Each row was made from one small tree. The marks that hang from a mark follow it in brackets, in the order of their numbers. Every link used is in the known rows. Write each row's tree.
Known rows
Z132[Z214 Z494]: -2.825; 1.740; -0.332; -5.720; 2.558; 3.273; 2.838; 1.567; 0.495; -1.580; 0.359; -2.875; -1.601; 0.195; 1.072; -0.373; -0.632; -0.348; 1.155; -1.642; 0.580; 2.649
Z132[Z494]: -1.342; -1.359; -0.888; -3.798; 1.818; 3.268; 2.070; 0.703; -0.138; -0.652; 0.272; -2.335; 2.060; -0.093; 1.707; 0.344; 0.331; -0.407; -0.309; -1.297; 0.592; 2.148
Z745[Z798]: -1.476; -0.776; -2.375; -0.034; 2.706; -0.126; 1.408; 0.632; 0.024; 2.455; 0.857; 1.194; -0.081; 1.118; -0.496; -0.103; 1.492; -0.893; -1.052; -0.055; -0.851; 3.264
Z494[Z216]: -1.000; 2.193; -2.097; -2.070; 1.030; -1.138; 2.001; -0.633; -0.382; 0.421; 0.299; -0.655; -1.604; -0.663; 0.897; -0.085; 0.644; 3.902; 1.164; -1.552; 1.474; 1.373
Z673[Z214[Z216] Z494[Z745[Z798]]]: 1.359; 0.747; -1.371; 5.697; 0.695; 3.688; 3.142; 3.334; -4.869; -1.356; 1.592; -0.937; 3.976; 0.183; -2.421; 1.028; 2.144; -2.244; 0.338; -2.818; -1.886; 2.536
Z494[Z216 Z745[Z798]]: -0.446; 2.257; -3.357; -2.915; 2.829; 1.809; 2.959; 1.321; -2.211; 3.606; 0.985; 4.051; 0.767; -0.286; -0.392; -0.237; 0.756; 2.123; -0.464; -3.766; 1.129; 2.812
Z673[Z214[Z216] Z494]: 0.951; 0.736; -0.583; 6.316; -0.562; 1.615; 2.480; 1.975; -3.548; -3.490; 1.157; -4.254; 2.244; -0.134; -1.488; 1.156; 2.163; -1.066; 1.519; -1.257; -1.575; 1.546
Z132[Z494[Z216 Z745] Z673]: -0.941; 1.232; -1.127; -7.338; 2.610; 5.528; 4.764; 1.575; -5.125; 0.163; 0.274; 2.673; 1.757; -0.753; 2.636; -1.144; 0.046; 0.477; -1.226; -4.561; 2.633; 2.384
Z745[Z494]: 0.935; 0.424; -2.017; -0.552; -3.128; -1.181; 1.672; -2.253; 2.263; -0.294; 0.970; 0.643; -1.213; -1.259; 2.378; 0.626; 1.579; 2.165; 1.104; 0.516; -0.980; 0.325
Z745[Z214 Z494 Z798]: -0.169; -1.270; -3.272; 0.795; 2.141; -2.088; 3.016; 1.455; 1.862; 2.657; 1.991; 3.246; -0.747; 1.056; -2.283; -0.211; 2.195; 1.039; 1.101; 2.694; -1.328; 0.733
Z494[Z745[Z798[Z214[Z216]]]]: -0.341; 0.249; -2.691; -2.023; 1.617; 4.967; 2.701; 2.671; -1.232; 1.845; 2.672; 5.027; 1.907; 0.855; -2.795; -0.316; 1.173; -1.688; -2.784; -3.715; -1.752; 3.118
Z745[Z214[Z216]]: 0.635; -1.101; -1.883; 0.460; 2.880; 2.473; 2.225; 3.999; -0.243; -1.134; 1.202; 0.461; -0.079; 1.473; -3.720; 0.506; 1.393; 0.778; 1.186; -0.210; -1.490; -1.626
Z132[Z214]: -1.358; 3.216; -0.629; -3.255; 0.974; 0.449; 1.760; 0.856; 1.582; -1.844; 0.268; -0.909; -3.396; 0.324; -0.328; -0.201; 0.126; 0.873; 1.242; -1.171; -0.876; 1.722
Z132[Z494[Z745] Z673[Z214]]: 0.039; 0.718; -0.001; -5.379; 2.165; 7.399; 4.389; 2.417; -5.036; -2.426; 0.002; 1.967; 7.051; -0.050; 1.001; -1.144; 0.111; -1.727; -1.727; -3.989; 1.101; 2.540
Z673[Z214[Z798] Z494[Z216 Z745]]: 2.442; 2.485; -1.314; 5.190; -0.150; 2.686; 3.561; 3.119; -4.251; -2.039; -1.030; -0.959; 3.188; -0.911; -1.005; 0.977; 1.289; 0.998; 2.574; -2.058; 0.865; 0.083
Z132[Z673[Z214[Z798] Z494[Z216]]]: 0.953; 2.155; -0.377; 2.320; 0.052; 1.404; 3.945; 1.568; -5.359; -2.869; -0.858; 0.043; 0.230; -0.427; 0.713; -0.588; 1.617; 0.375; 1.054; -1.262; 1.251; 0.429
Z673[Z214]: 0.321; 1.493; -0.575; 0.575; 0.556; 1.494; 1.568; 0.694; -0.284; -3.099; -0.078; -1.666; 6.039; 0.162; -1.274; -0.062; 0.716; 0.685; 0.550; -0.751; -0.685; 1.725
Z673[Z494]: 0.664; -0.290; -0.608; 3.005; -0.846; -1.868; 1.314; 0.826; -0.915; -1.765; 0.447; -2.741; -2.517; -0.378; 0.027; 1.428; 2.292; -0.427; 0.120; -0.729; -1.310; 1.982
Z798[Z214[Z216]]: -2.128; 0.604; -1.718; -1.284; -0.901; 3.697; 2.632; 1.356; 0.188; -1.718; 4.123; 0.845; -1.279; 0.856; -3.413; -0.914; 1.126; -0.621; -2.040; -2.108; -1.843; 2.090
Z798[Z214]: -2.240; 0.950; -1.075; -2.784; -0.669; 1.198; 2.129; 0.790; 1.745; -2.078; 3.232; 1.185; -0.255; 0.598; -3.394; -1.146; 1.041; -0.024; -2.598; -1.543; -1.482; 2.977
Z132[Z214[Z216 Z798] Z673]: 0.028; 2.891; -0.996; -1.370; 0.696; 6.264; 4.069; 2.827; -3.562; -1.907; -0.470; 2.002; -5.819; 0.738; 1.175; -0.825; 0.231; -0.801; 2.120; -1.765; 0.001; -1.704
Z132[Z214 Z673]: -1.301; 3.849; 0.069; -4.924; 1.097; 1.431; 3.210; 1.068; -1.590; -2.634; 0.063; 1.731; -4.249; 0.352; 0.632; -1.444; 0.264; 0.021; 0.211; -1.978; -0.149; 1.785
Z673[Z214[Z216]]: 0.442; 1.172; -1.175; 2.085; 0.417; 3.882; 2.111; 1.253; -1.810; -2.705; 0.902; -1.983; 5.000; 0.409; -1.299; 0.191; 0.871; 0.176; 1.165; -1.356; -1.177; 0.735
Z673[Z214[Z216 Z798] Z494]: 2.198; 0.160; -1.041; 8.436; -0.909; 3.918; 2.843; 3.126; -4.025; -3.167; -0.273; -3.742; 1.790; 0.017; -0.887; 1.536; 1.960; -1.331; 2.833; -0.326; -0.918; -1.015

Write each row's tree
-0.922; 3.556; 0.588; -1.927; 0.368; -0.155; 3.474; 1.553; -2.888; -3.133; 0.291; 0.122; -6.131; 0.078; 0.431; -0.844; 1.165; -0.769; 0.421; -1.884; -0.558; 2.415 : Z132[Z214 Z673[Z494]]
2.799; -0.675; -1.177; 2.992; 0.433; 1.423; 2.243; 4.161; -1.714; -1.304; -0.174; 0.764; -0.714; 0.103; -2.182; 1.696; 2.089; -0.626; 0.456; -1.556; -1.400; -0.277 : Z673[Z494[Z745[Z214[Z798]]]]
1.311; 2.066; -1.038; 6.379; -0.274; 0.373; 3.098; 2.021; -3.405; -2.596; -1.014; -3.607; 1.481; -0.693; -0.478; 0.852; 1.544; 1.398; 3.257; -0.148; 1.156; 0.053 : Z673[Z214[Z798] Z494[Z216]]
0.366; 2.650; -1.458; 3.732; 1.342; 0.131; 3.415; 2.257; -4.226; -0.676; 0.843; -0.740; 3.639; -0.544; -1.922; 0.312; 1.820; 0.377; 0.768; -2.703; 0.192; 3.657 : Z673[Z214 Z494[Z216 Z745[Z798]]]
0.524; 1.128; -2.710; -1.063; 0.098; -2.715; 3.247; 0.565; 1.863; 0.260; 1.374; 1.530; -1.762; -0.502; -1.161; -0.180; 1.477; 4.999; 2.947; 1.285; 0.392; -1.236 : Z745[Z214 Z494[Z216]]
-0.783; 2.215; -0.580; -6.016; 2.712; 6.283; 5.228; 1.994; -5.959; -1.357; 0.243; 1.804; 5.776; -0.597; 1.466; -1.541; -0.248; 0.449; -0.680; -4.481; 2.819; 2.728 : Z132[Z494[Z216 Z745] Z673[Z214]]
1.868; 0.936; -1.803; 2.371; 1.016; 0.262; 3.059; 3.618; -2.574; -0.230; 0.016; 0.527; -1.947; -0.539; -1.792; 1.254; 1.851; 1.520; 1.476; -2.072; 0.297; -0.117 : Z673[Z494[Z216 Z745[Z214[Z798]]]]
-1.512; 0.732; -1.371; -2.166; 2.193; 8.077; 3.788; 3.372; -1.370; -0.842; -0.178; -2.615; -3.110; 0.499; 1.669; 0.217; -0.699; -1.227; 3.056; -1.325; 0.801; -0.860 : Z132[Z214[Z216 Z798] Z494]
-1.584; 2.699; -3.258; -3.650; 2.405; 2.235; 3.573; 1.747; -1.697; 3.076; 2.533; 4.933; 0.586; -0.008; -2.220; -1.069; 0.641; 1.676; -1.523; -4.098; 0.788; 3.771 : Z494[Z216 Z745[Z798[Z214]]]
-2.140; 0.758; -0.804; -6.207; 2.495; 3.237; 4.359; 0.496; -4.256; -0.464; 0.264; 0.013; -0.039; -0.578; 3.058; -1.320; 0.177; 0.886; -0.460; -2.629; 2.950; 2.337 : Z132[Z494[Z216] Z673]
-1.487; 1.105; -3.784; 0.002; -0.109; -2.916; 2.954; -2.260; 0.560; 4.157; 1.921; 2.006; -2.689; -0.882; 2.162; -0.416; 1.774; 2.588; 1.342; 0.843; 0.590; 2.704 : Z745[Z494[Z216] Z798]
-3.173; 1.753; -3.675; -0.978; -0.746; -2.233; 3.868; -1.687; 1.095; 3.327; 4.182; 3.050; -2.939; -0.442; -0.444; -1.470; 1.599; 1.933; -0.385; 0.303; 0.147; 3.953 : Z745[Z494[Z216] Z798[Z214]]
0.684; 1.479; 0.402; 1.300; -0.175; 0.529; 3.129; 1.151; -4.511; -3.793; 0.048; -0.284; 1.462; -0.183; 0.013; -0.545; 1.895; -0.966; -0.472; -1.523; -0.338; 2.195 : Z132[Z673[Z214 Z494]]
-2.773; 1.316; -0.894; -4.309; 2.473; 5.759; 3.476; 2.162; -0.966; -1.133; 1.320; -3.246; -2.549; 0.364; 1.127; -0.177; -0.519; -0.904; 1.785; -2.195; 0.136; 1.617 : Z132[Z214[Z216] Z494]
-0.567; 3.625; -0.090; -2.304; 1.252; 1.348; 4.020; 2.536; -3.756; -1.572; 0.613; 2.501; -4.979; 0.205; -0.238; -0.892; 1.191; -1.669; -0.398; -2.885; -0.712; 2.980 : Z132[Z214 Z673[Z494[Z745[Z798]]]]
-2.711; 2.032; -0.229; -6.052; 2.621; 6.789; 4.855; 2.403; -4.186; -1.887; 1.128; -0.558; -3.376; 0.400; 2.115; -1.372; -0.376; -1.675; 0.540; -3.019; 0.828; 1.787 : Z132[Z214[Z216] Z494 Z673]
3.017; -0.386; -1.999; -1.290; 2.108; 5.172; 2.248; 4.794; -0.290; -0.296; -0.779; 4.496; 2.873; 0.755; -2.825; 0.769; 0.884; 0.548; 0.233; -2.023; -0.911; -1.937 : Z494[Z745[Z214[Z798]]]
1.265; 1.149; -0.786; 0.806; 0.285; 5.517; 3.470; 1.949; -4.552; -2.726; -0.586; 1.440; 2.380; 0.433; 0.563; -0.743; 1.041; -0.738; 0.502; -1.423; 0.146; -0.885 : Z132[Z673[Z214[Z216 Z798]]]
-0.002; -1.592; -3.901; 2.319; 2.022; 0.405; 3.531; 2.215; 0.333; 3.011; 2.839; 2.979; -1.693; 1.137; -2.214; 0.035; 2.217; 0.374; 1.730; 2.031; -1.686; -0.254 : Z745[Z214[Z216] Z494 Z798]
-1.499; 1.393; -0.663; -3.934; 2.268; 9.115; 5.229; 3.564; -4.652; -1.550; -0.342; 0.012; -3.934; 0.589; 2.597; -0.987; -0.508; -2.074; 1.908; -2.204; 1.455; -0.748 : Z132[Z214[Z216 Z798] Z494 Z673]
-0.224; 4.080; -0.344; -0.271; 0.408; 1.397; 4.364; 2.471; -3.890; -2.186; -1.105; 0.586; -7.626; -0.293; 1.369; -0.743; 0.798; 0.393; 2.474; -1.311; 1.235; -0.060 : Z132[Z214[Z798] Z673[Z494[Z216]]]
-3.325; 3.258; -1.785; -6.920; 4.360; 4.232; 4.390; 2.457; -1.537; 1.686; 1.019; 0.292; -1.170; -0.064; 0.605; -0.988; -0.812; 0.581; 1.004; -3.625; 1.937; 3.871 : Z132[Z214 Z494[Z216 Z745[Z798]]]
1.567; 0.471; -0.315; -0.731; 0.591; 1.386; 3.227; 2.730; -4.019; -2.091; 0.271; 2.867; -1.088; 0.084; -0.686; -0.074; 2.062; -1.051; -1.386; -2.542; -0.741; 1.106 : Z132[Z673[Z494[Z745[Z214]]]]
-0.923; 0.353; -3.933; 0.147; 2.649; -3.269; 3.799; 1.031; 0.962; 3.613; 2.182; 3.047; -2.044; 0.379; -1.906; -0.690; 1.966; 3.180; 2.140; 2.148; 0.415; 0.983 : Z745[Z214 Z494[Z216] Z798]
1.592; 1.101; 0.054; 2.726; -0.353; 2.151; 3.393; 1.939; -4.670; -3.528; -0.988; 0.134; 1.161; -0.031; 0.411; -0.216; 1.764; -1.109; 0.388; -0.893; 0.090; 0.367 : Z132[Z673[Z214[Z798] Z494]]
1.748; 0.581; -1.604; 4.273; 0.111; 6.278; 2.410; 2.368; -2.189; -2.391; -0.686; -1.389; 4.511; 0.534; -0.699; 0.568; 0.796; -0.102; 2.473; -0.516; -0.450; -1.890 : Z673[Z214[Z216 Z798]]
-1.101; 0.019; -0.170; -3.292; 2.126; 6.705; 4.401; 1.784; -5.292; -2.670; 0.684; -0.890; 4.589; 0.287; 1.526; -1.163; 0.390; -1.799; -0.574; -2.423; 1.103; 1.871 : Z132[Z494 Z673[Z214[Z216]]]
1.647; 0.783; -0.389; 3.749; -0.446; 3.935; 3.713; 2.399; -5.816; -3.296; -0.390; -0.088; 0.458; 0.133; 0.384; -0.039; 1.856; -1.561; 0.818; -1.367; -0.261; -0.273 : Z132[Z673[Z214[Z216 Z798] Z494]]
0.040; 2.650; -0.608; 4.227; 0.008; -1.987; 2.774; 0.846; -2.989; -2.930; 0.329; -4.203; 1.975; -0.822; -1.071; 0.427; 1.795; 1.679; 1.967; -1.075; 0.525; 2.690 : Z673[Z214 Z494[Z216]]
2.773; -1.362; -3.205; 3.319; -0.789; 3.142; 3.367; 2.873; 0.722; -0.025; 0.609; 2.018; -1.941; 0.321; -1.063; 1.014; 1.689; 1.902; 3.883; 2.076; -0.953; -4.941 : Z745[Z214[Z216 Z798] Z494]
-0.306; -0.158; 0.000; -2.902; 1.979; 6.666; 4.319; 2.129; -4.579; -2.764; -1.106; -0.268; 4.885; 0.176; 2.006; -1.025; 0.106; -1.504; -0.025; -1.441; 1.831; 0.734 : Z132[Z494 Z673[Z214[Z798]]]
2.153; 0.554; -0.377; 7.027; -0.776; 1.446; 2.299; 2.428; -2.466; -3.559; -1.226; -3.364; 2.650; -0.085; -0.922; 1.261; 1.783; -0.717; 2.294; 0.338; -0.482; -0.112 : Z673[Z214[Z798] Z494]
2.240; -0.158; -2.040; -1.741; 2.196; 5.287; 2.408; 4.424; -1.041; -0.269; 0.903; 3.802; 2.511; 0.809; -3.312; 0.777; 1.076; 0.287; -0.294; -3.183; -1.620; -0.743 : Z494[Z745[Z214[Z216]]]
-2.152; 0.001; -3.457; 0.651; -1.333; 0.587; 3.384; -0.772; 0.894; 2.629; 4.584; 3.052; -2.385; 0.270; -0.836; -0.927; 2.030; -0.602; -0.958; 0.421; -1.725; 3.119 : Z745[Z494 Z798[Z214[Z216]]]
1.117; -0.811; -2.968; -0.900; 3.935; 4.854; 2.723; 4.725; -1.664; 2.163; 1.469; 4.978; 2.373; 1.491; -3.780; 0.348; 1.369; -0.995; -0.892; -2.547; -1.737; 0.740 : Z494[Z745[Z214[Z216] Z798]]
0.143; -0.961; -0.868; -5.914; 3.296; 7.735; 4.639; 4.018; -4.826; -0.910; 0.699; 3.268; 2.819; 0.556; 0.177; -0.778; 0.448; -1.677; -1.548; -3.709; 0.743; 0.800 : Z132[Z494[Z745[Z214[Z216]]] Z673]
-0.888; -1.984; -3.148; 1.612; 5.398; 1.989; 2.716; 4.461; -1.149; 2.330; 1.965; 1.987; -0.300; 2.523; -4.449; -0.061; 1.830; -0.858; 0.397; 0.625; -1.541; 0.566 : Z745[Z214[Z216] Z798]
0.312; -0.186; -1.720; 2.678; 0.237; 1.713; 2.618; 2.740; -2.590; 0.313; 2.328; 1.126; -1.558; 0.167; -2.188; 0.860; 2.352; -2.286; -1.570; -2.766; -1.997; 3.151 : Z673[Z494[Z745[Z798[Z214[Z216]]]]]
0.297; 1.123; -2.123; 1.902; 1.100; -0.915; 2.711; 1.782; -3.076; 1.483; 1.012; 0.581; -2.181; -0.687; -0.458; 0.920; 2.105; 0.504; -0.015; -2.803; 0.126; 3.136 : Z673[Z494[Z216 Z745[Z798]]]
-2.011; 1.826; -0.356; -4.932; 2.697; 3.956; 4.771; 0.805; -5.114; -1.922; 0.113; -0.871; 3.964; -0.497; 2.031; -1.785; 0.023; 0.825; 0.092; -2.459; 3.006; 2.734 : Z132[Z494[Z216] Z673[Z214]]
-1.111; 1.380; -0.634; -3.401; 2.437; 5.531; 5.119; 1.685; -5.398; -1.665; -0.929; -0.435; 3.588; -0.386; 2.448; -1.476; -0.134; 0.649; 1.013; -1.843; 3.414; 0.933 : Z132[Z494[Z216] Z673[Z214[Z798]]]
-2.790; 2.408; 0.443; -7.481; 2.698; 4.241; 4.419; 1.794; -2.697; -2.333; 0.317; -0.237; -2.411; 0.219; 2.064; -1.661; -0.460; -1.202; -0.027; -2.404; 1.198; 2.750 : Z132[Z214 Z494 Z673]
2.781; -0.802; -1.463; 3.823; 0.451; 2.593; 2.541; 4.384; -2.496; -1.079; 0.260; 0.706; -1.189; 0.197; -2.132; 1.824; 2.237; -0.932; 0.713; -1.856; -1.552; -0.686 : Z673[Z494[Z745[Z214[Z216 Z798]]]]
1.959; 0.530; -3.168; 1.140; -0.103; -0.416; 3.538; 1.687; 1.394; 0.530; -0.125; 2.157; -2.331; -0.420; -0.594; 0.347; 1.285; 4.627; 4.278; 2.205; 0.989; -3.909 : Z745[Z214[Z798] Z494[Z216]]
-2.260; 0.220; -3.115; -0.410; -1.306; -1.145; 3.049; -1.259; 2.000; 2.351; 3.937; 3.279; -1.650; 0.103; -0.872; -1.148; 1.939; -0.184; -1.285; 0.882; -1.480; 3.796 : Z745[Z494 Z798[Z214]]
2.061; 1.488; -0.280; 3.651; -0.448; 1.504; 2.426; 2.480; -2.814; -3.370; 0.323; -1.396; 5.000; -0.487; -2.053; 1.021; 1.757; -0.887; 0.209; -2.520; -1.381; 2.434 : Z673[Z214 Z494[Z745]]
-1.590; -0.295; -2.452; -4.879; 4.957; 4.159; 3.908; 3.268; -2.123; 2.296; 0.989; 1.302; 2.725; 0.312; -0.772; -0.291; 0.245; 0.702; -0.056; -2.667; 1.893; 2.412 : Z132[Z494[Z216 Z745[Z214 Z798]]]
